Known rows, with every way that one mark hangs from another
Q_345[Q_286[Q_4[Q_264[Q_803]]]]: [-4.96 -1.03  2.31  0.04  1.81 -0.65 -0.69  1.76  0.75  2.91  1.90  1.70
 -4.35  3.05  1.13  1.43  1.91  0.15  0.29 -0.80  1.07 -3.48  0.85  0.20
  1.82  0.77 -1.55  2.02  1.37  1.96]
Q_803[Q_50[Q_4[Q_264 Q_286]]]: [ 1.22  0.78 -4.73 -7.53 -2.43  3.23  3.65  4.37 -2.22  1.59 -0.62 -2.30
 -2.77  1.43  1.47 -2.08  2.56 -2.63  1.52  1.20  1.79  2.37 -2.52 -5.92
 -0.46 -2.75 -0.76 -4.09  1.98 -1.27]
Q_50[Q_4[Q_264] Q_803]: [ 0.43 -1.26 -3.72 -1.21 -4.50  4.09 -0.15  0.22 -2.63 -0.78 -0.13 -0.62
 -0.42 -4.44  3.14 -2.24  3.25 -3.86 -1.77 -4.31  0.70 -3.12 -2.12 -1.61
  0.94  0.98  4.94  1.10 -2.24 -2.39]
Q_345[Q_286[Q_4]]: [-5.90  1.31  4.24 -0.13  0.36 -0.75 -0.20  3.65  3.58  2.85  1.25  1.19
 -5.02  1.46 -1.34  3.23  3.75 -2.22 -4.08 -2.43  4.09 -0.87 -1.72  0.63
  3.75 -0.41 -2.55  1.67  1.86  1.93]
Q_345[Q_286[Q_4[Q_50[Q_803] Q_264]]]: [-0.40 -0.62  2.06 -1.02  1.46  3.04 -3.19  0.85 -0.73  1.82  0.86  2.15
 -1.52  1.06 -0.82  1.42  0.76 -0.59 -2.32 -1.95  3.76 -0.92  0.44  1.79
  1.79  3.11 -1.87  1.71  2.20 -0.21]
Q_803[Q_50]: [-1.36  1.04 -1.60 -4.29 -3.83 -0.86  2.02  3.66  3.38  1.29 -0.11 -2.11
 -4.60 -0.04  3.75 -1.56  3.28 -3.37  0.17 -0.28  2.90  5.03 -6.90 -5.30
 -2.01 -2.93 -1.91 -0.54 -1.24  3.66]
Q_4[Q_50 Q_286]: [-0.75  0.02  0.56 -5.34 -0.78  1.10 -0.08  4.21  3.49 -1.11 -4.26 -0.34
 -1.84  2.91 -3.00  2.20 -1.55 -2.69  2.41  1.14  4.95  2.08 -1.86  0.09
  2.76 -1.51 -4.34  1.21 -0.37  1.17]
Q_286[Q_345]: [-1.27  0.07  2.14 -0.86 -0.30 -1.77 -0.56  1.78  4.78 -0.59 -1.59 -0.93
 -5.38 -0.09 -1.05  2.84  2.39 -2.53 -2.19 -2.16  0.07  2.79 -5.83 -3.15
  1.09 -3.12  1.21  2.78  0.29  3.82]
Q_264[Q_4]: [-6.84  3.21 -0.55 -3.00 -4.83 -1.24 -0.21  2.48  3.05  2.84 -1.85 -0.62
 -2.01  0.36  0.75 -2.12  1.32 -2.75  2.20 -2.91  3.11  0.04 -4.47 -4.58
  0.64  0.31 -2.04  0.13 -2.61  3.21]
Q_264[Q_4 Q_803]: [-8.15  1.67  0.29 -0.60 -6.10 -1.72  0.56  0.97  3.01  1.03 -2.69  0.22
 -1.64  1.75  1.73 -4.01  0.10 -1.11  5.39 -0.55  2.24 -3.27 -3.14 -1.31
 -0.27  0.17 -2.96  0.81 -2.66  2.62]
Q_264[Q_4[Q_50[Q_803] Q_286[Q_345]]]: [-0.61  1.69  1.43 -2.85 -2.84  3.95 -4.30  2.43  0.79 -0.43 -6.20 -0.93
 -0.35  2.56 -5.40  0.31 -2.53 -0.20  1.69  0.47  5.29  0.97 -1.78 -0.23
 -1.07  0.33 -2.91  0.94  3.93 -1.82]
Q_150[Q_50[Q_4[Q_264 Q_286[Q_345]] Q_803]]: [ 0.78 -0.29 -1.12 -2.99 -3.09  3.26  0.56  2.20 -1.51 -4.21 -1.29 -4.75
 -3.54 -2.13 -0.70 -0.41  1.59  2.30  0.33 -3.88  0.74  1.12 -3.43  1.07
 -0.59  1.30  4.35  3.80  4.71 -5.31]
Q_286[Q_4[Q_264]]: [-2.46  1.86 -0.50 -1.19  0.84 -2.13 -0.27  0.58 -0.57  3.53  3.70  0.87
 -3.66 -0.47  1.94  1.69  0.43 -2.13 -1.33 -3.03  0.69  0.80 -1.39 -4.64
  0.01 -1.06 -0.38 -0.47 -1.69  0.98]
Q_264[Q_803]: [-5.60 -1.08  0.93  0.82 -4.16 -2.29  0.80  1.80  5.03 -0.86 -1.56 -0.42
 -3.31  0.35  3.18 -1.91  2.05 -2.13  2.53 -0.71  1.13 -2.75 -2.75  0.58
  0.99 -1.18 -0.60  3.53 -3.08  3.56]
Q_345[Q_286]: [-5.04 -0.63  3.02 -3.69 -0.41  0.20  0.43  4.84  5.51  0.98 -1.60 -0.91
 -3.99  2.44 -0.50  2.99  5.09 -2.80 -1.23 -1.56  2.88 -1.31 -3.79 -0.27
  4.09  0.31 -1.32  3.60  0.28  4.77]
Q_286[Q_4[Q_264[Q_803]] Q_345]: [-1.16  0.47  1.02  2.35  2.07 -2.02 -2.04 -1.08 -0.83  1.68  2.47  1.34
 -5.51  0.97  0.38  1.08 -0.48  0.46 -1.12 -1.08 -1.88 -0.13 -0.63 -2.27
 -1.69 -2.39  0.17  0.22  1.44  0.24]
Q_4[Q_50 Q_264 Q_286]: [ 1.80 -1.17 -2.49 -7.01  1.42  2.53 -0.88  2.39 -0.30  0.91 -3.26 -1.09
 -0.88  3.74 -0.55  1.11 -3.87 -1.35  4.07  1.39  1.90  1.53  0.22 -2.81
  2.16  0.41 -3.27  0.44  0.16  1.21]

Rows
[-2.54 -0.51 -4.07 -1.44 -4.11  1.60  2.11  0.60 -0.83 -0.92  0.33  0.41
 -1.62 -0.97  3.22 -3.63  2.62 -3.01  2.06 -1.81 -1.70 -4.63 -1.34 -1.74
  1.46 -0.43  1.56 -0.49 -4.00  0.39]  Q_50[Q_4[Q_264[Q_803]]]
[-0.43 -1.51 -3.81 -3.22 -2.23  0.25  1.57  0.47 -0.43  1.65  0.76 -1.72
 -3.37  1.98  6.47 -3.42  0.37 -1.67  4.90  1.14 -0.70  0.51 -3.53 -5.17
 -2.83 -0.53 -1.09  0.72 -1.47  3.26]  Q_4[Q_264[Q_803[Q_50]]]
[ 2.96  0.93 -4.43 -7.22 -0.77  3.45  2.41  3.98 -1.49  0.71 -0.82 -2.04
 -3.78  2.05 -0.42 -0.70  2.17 -1.29  0.46  1.38  0.05  3.70 -3.80 -6.34
 -1.72 -3.79  0.12 -3.75  3.64 -1.85]  Q_803[Q_50[Q_4[Q_264 Q_286[Q_345]]]]
[ 3.10 -2.49 -1.55 -4.84  0.13  3.52 -2.74  1.25 -1.71  0.16 -3.17 -1.34
  0.08  1.68 -0.36  1.28 -3.02 -1.18  2.24 -0.20  3.15 -0.95  0.83 -0.33
  0.48  1.85 -0.69  2.51  1.54 -1.68]  Q_4[Q_50[Q_803] Q_264 Q_286]
[-1.29  0.37 -0.94  0.78  0.08  0.21 -1.37 -2.02 -1.53  0.65  1.80  2.64
 -1.72  1.10  1.35 -2.37 -2.78 -0.54  2.04 -0.37  1.20 -0.26  0.97 -0.64
  0.15  0.77 -3.65 -1.41 -2.91  0.14]  Q_286[Q_4[Q_50 Q_264[Q_803]]]
[-3.93 -0.12 -2.80 -3.28 -4.38  0.50  3.87  2.26 -0.11 -3.37 -1.15 -3.72
 -2.87 -0.36  1.28 -2.96  0.32  1.82  5.27 -1.72 -0.34 -0.44 -1.02  0.72
  1.30  1.19  0.90  2.34  1.48 -2.21]  Q_150[Q_50[Q_4[Q_264[Q_803] Q_286]]]
[-0.91  1.21  0.12 -3.62 -1.85  1.43  1.12  4.53  2.45 -2.20 -3.01 -1.07
 -4.09  0.27 -4.27  2.37  3.01 -2.92 -2.47 -0.61  1.17  0.24 -2.53 -1.22
  3.09 -4.18  0.90 -1.13  3.05 -2.20]  Q_50[Q_4[Q_286[Q_345]]]
[-2.00  0.94  0.96 -2.72  2.72  1.82 -1.72  1.29  0.06  2.54  1.50  1.88
 -2.20  2.98 -1.91  1.69 -0.03 -1.08 -1.12 -1.22  2.71  1.03  0.25 -0.58
  3.09  2.21 -3.70  0.11  1.24  1.58]  Q_345[Q_286[Q_4[Q_50 Q_264]]]
[ 1.68 -1.36 -0.27 -5.76  3.46  0.11 -0.55  2.83 -0.30  1.43 -1.70 -2.38
 -5.04  3.44 -1.72  4.91 -0.59 -1.10  1.05 -0.07 -1.28  0.63 -2.21 -4.52
  0.58 -2.12  0.95  2.91  4.05  0.81]  Q_4[Q_264 Q_286[Q_345]]
[-1.67  0.40 -1.79  0.34 -1.07 -1.21  0.50 -0.15 -1.50  3.52  4.04  1.00
 -4.32  1.10  4.04 -2.87  0.66 -0.63  1.53  0.19  0.43  1.00 -1.68 -3.59
 -3.13 -1.49 -2.41 -2.17 -0.47  0.59]  Q_286[Q_4[Q_264[Q_803[Q_50]]]]
[ 0.64 -1.44  1.69 -3.08 -2.68  2.87 -2.25  3.87  2.28 -1.78 -4.80 -0.67
 -0.77  0.78 -2.27  1.57 -1.03 -1.90  0.61  0.29  6.27  0.50 -0.72  2.63
  1.58 -0.11 -2.33  2.36  1.57 -1.75]  Q_4[Q_50[Q_803] Q_286]
[-3.76  1.53  1.41 -2.25 -2.97  1.22 -2.23  1.72  2.01 -1.48 -6.32  0.48
 -0.51  5.91 -4.91 -2.02 -4.44  0.57  5.77  3.75  2.84 -0.53 -1.06  0.36
 -0.52 -0.29 -5.35  0.10  2.80  0.20]  Q_264[Q_4[Q_50 Q_286[Q_345]] Q_803]
[-2.73  0.43  0.58 -2.84 -6.89  1.48  1.99  4.05  1.95 -4.65 -1.73 -3.85
 -2.90 -3.89 -0.23 -1.91  3.18  0.76 -0.25 -4.27  4.59  0.20 -3.34  3.74
  1.13  0.88  2.40  3.71  2.00 -4.49]  Q_150[Q_50[Q_4[Q_286] Q_803]]
[ 0.62 -0.27  1.43 -1.15 -3.09  3.23 -1.20  4.12  0.55 -2.77 -3.17 -1.20
 -2.34 -1.83 -3.51  1.97  4.07 -2.16 -4.65 -1.76  3.26 -2.01 -1.92  1.97
  1.12 -2.85  3.17  1.50  4.12 -5.14]  Q_50[Q_4[Q_286[Q_345]] Q_803]
[-0.13  1.71  0.90  0.28  3.82 -1.40 -1.89 -0.63 -0.84  2.70  3.30  0.58
 -5.48  0.27 -0.96  3.42  0.18 -0.66 -3.32 -2.73 -1.19  2.09 -2.45 -4.63
 -0.99 -2.14  1.03 -0.19  1.31  0.07]  Q_286[Q_4[Q_264] Q_345]
[-0.99 -0.08  0.48 -1.98 -5.19  2.81  0.12  4.59  0.63 -1.82 -2.97 -0.60
 -0.84 -2.94 -1.22  0.04  4.30 -3.22 -2.45 -2.04  5.10 -3.67 -1.24  2.22
  1.99 -2.22  2.04  0.52  1.11 -4.65]  Q_50[Q_4[Q_286] Q_803]
[-0.85  0.11 -0.72 -1.89 -4.11  1.12  2.78  3.99  2.07 -2.17 -2.54 -0.69
 -3.87  1.94 -0.61 -2.54  3.02 -1.23  1.50  3.55  1.76  0.91 -3.64 -0.25
 -1.64 -4.64 -1.79 -1.58  3.15 -1.40]  Q_264[Q_803[Q_50[Q_4[Q_286[Q_345]]]]]
[ 0.92 -1.75 -2.65 -3.49 -2.95  3.82 -0.27  2.67 -3.24  0.37 -1.60 -1.16
 -0.66 -2.46  0.29 -0.53  2.84 -2.38 -0.80 -2.47  2.47 -4.54 -0.15 -0.34
  1.62 -0.63  3.12  0.84  1.61 -4.68]  Q_50[Q_4[Q_264 Q_286] Q_803]
[ 2.86 -2.35 -0.96 -3.12  2.01  2.09 -1.82  0.33 -0.49 -1.61 -3.55 -0.59
 -2.24  5.49 -2.37  1.26 -4.43  0.35  4.73  3.38 -1.14 -0.19  0.84 -0.43
 -0.12 -0.19 -2.04  1.68  3.03  0.74]  Q_4[Q_50 Q_264[Q_803] Q_286[Q_345]]
[-3.04  0.25  0.51 -1.43  0.80  0.59  0.33  2.08 -0.06  3.76  2.78  0.91
 -4.64  3.51  2.42 -0.80  2.29  0.13  0.17  0.73  1.80 -0.74 -0.26 -0.81
 -1.06  0.05 -3.08 -0.06  3.14  1.45]  Q_345[Q_286[Q_4[Q_264[Q_803[Q_50]]]]]
[-2.84  0.83 -2.77 -1.13 -7.68  1.02  3.59  2.46  2.54 -1.80 -0.49  0.03
 -3.10 -0.13  3.42 -5.76  4.32 -2.72  2.07  1.13  1.72 -0.11 -4.35 -1.09
 -1.18 -2.76 -1.44 -1.64 -2.10  0.29]  Q_264[Q_803[Q_50[Q_4]]]
[-2.85  0.16  1.33 -0.54  1.82  1.43 -1.56  1.12  0.68  1.39  0.26  2.83
 -1.87  3.79 -0.86  0.35 -0.38  0.48  1.31  0.55  1.49 -2.19  1.15  1.93
  2.45  1.96 -3.61  0.78  0.43  1.58]  Q_345[Q_286[Q_4[Q_50 Q_264[Q_803]]]]
[-3.45  0.90  2.06 -2.12  3.03 -0.06 -1.28  2.44  0.97  4.16  2.60  1.13
 -4.43  2.38 -0.07  3.22  2.46 -0.74 -2.44 -2.53  1.46 -1.23 -0.41 -1.57
  2.52  1.15 -1.55  1.17  2.12  2.26]  Q_345[Q_286[Q_4[Q_264]]]
[-0.06 -2.33  0.43 -2.76  1.99 -1.06 -0.22  1.79  0.35  0.13 -2.40 -1.83
 -4.60  4.36  0.01  2.57 -1.20  0.40  3.74  1.58 -2.41 -1.95 -0.18 -1.78
 -0.32 -1.89  0.36  3.49  4.03  1.17]  Q_4[Q_264[Q_803] Q_286[Q_345]]
[ 2.81 -1.26  3.24 -2.17 -0.35  3.12 -4.05  2.69  2.60 -3.13 -5.12 -1.00
 -2.21  1.29 -4.82  3.55 -1.44 -1.41 -1.40  0.38  4.57  1.65 -1.96  2.42
  0.73 -1.44 -1.22  2.81  4.24 -1.65]  Q_4[Q_50[Q_803] Q_286[Q_345]]
[-6.03  1.88 -1.23 -0.42 -5.98  0.47 -0.59 -0.30  3.17 -0.74 -4.42  0.91
  0.42  2.61 -0.35 -5.72 -2.54 -1.16  6.87  1.02  3.27 -1.58 -2.44 -0.12
  0.17  2.23 -5.06  0.08 -3.82  3.00]  Q_264[Q_4[Q_50] Q_803]
[-5.21  1.64  0.40 -2.95 -4.53  1.09 -0.80  2.23  2.08 -0.25 -5.46  0.38
  0.24  4.75 -2.54 -3.55 -3.75 -0.36  7.88  2.65  4.38 -2.15 -0.19  1.09
  0.74  0.80 -6.58 -0.27  0.01  0.60]  Q_264[Q_4[Q_50 Q_286] Q_803]
[ 1.90  1.50  3.96  2.98  0.03  1.45 -4.24 -0.92  1.04 -2.03 -0.03  2.27
 -3.44 -1.64 -3.63  1.47 -0.16 -0.65 -5.23 -2.65  3.80  3.57 -2.19  1.48
 -0.61 -1.93 -0.74  0.62  1.48 -2.20]  Q_286[Q_4[Q_50[Q_803]] Q_345]
[ 0.22 -2.05 -3.20 -1.95 -1.21  1.31 -0.86 -1.36  0.35 -1.32 -1.36  0.37
 -0.68  2.00  2.71 -3.27 -3.14 -1.98  5.29  1.00 -0.50 -0.85 -0.76 -1.60
  0.63  1.86 -2.15  1.58 -3.81  3.28]  Q_4[Q_50 Q_264[Q_803]]
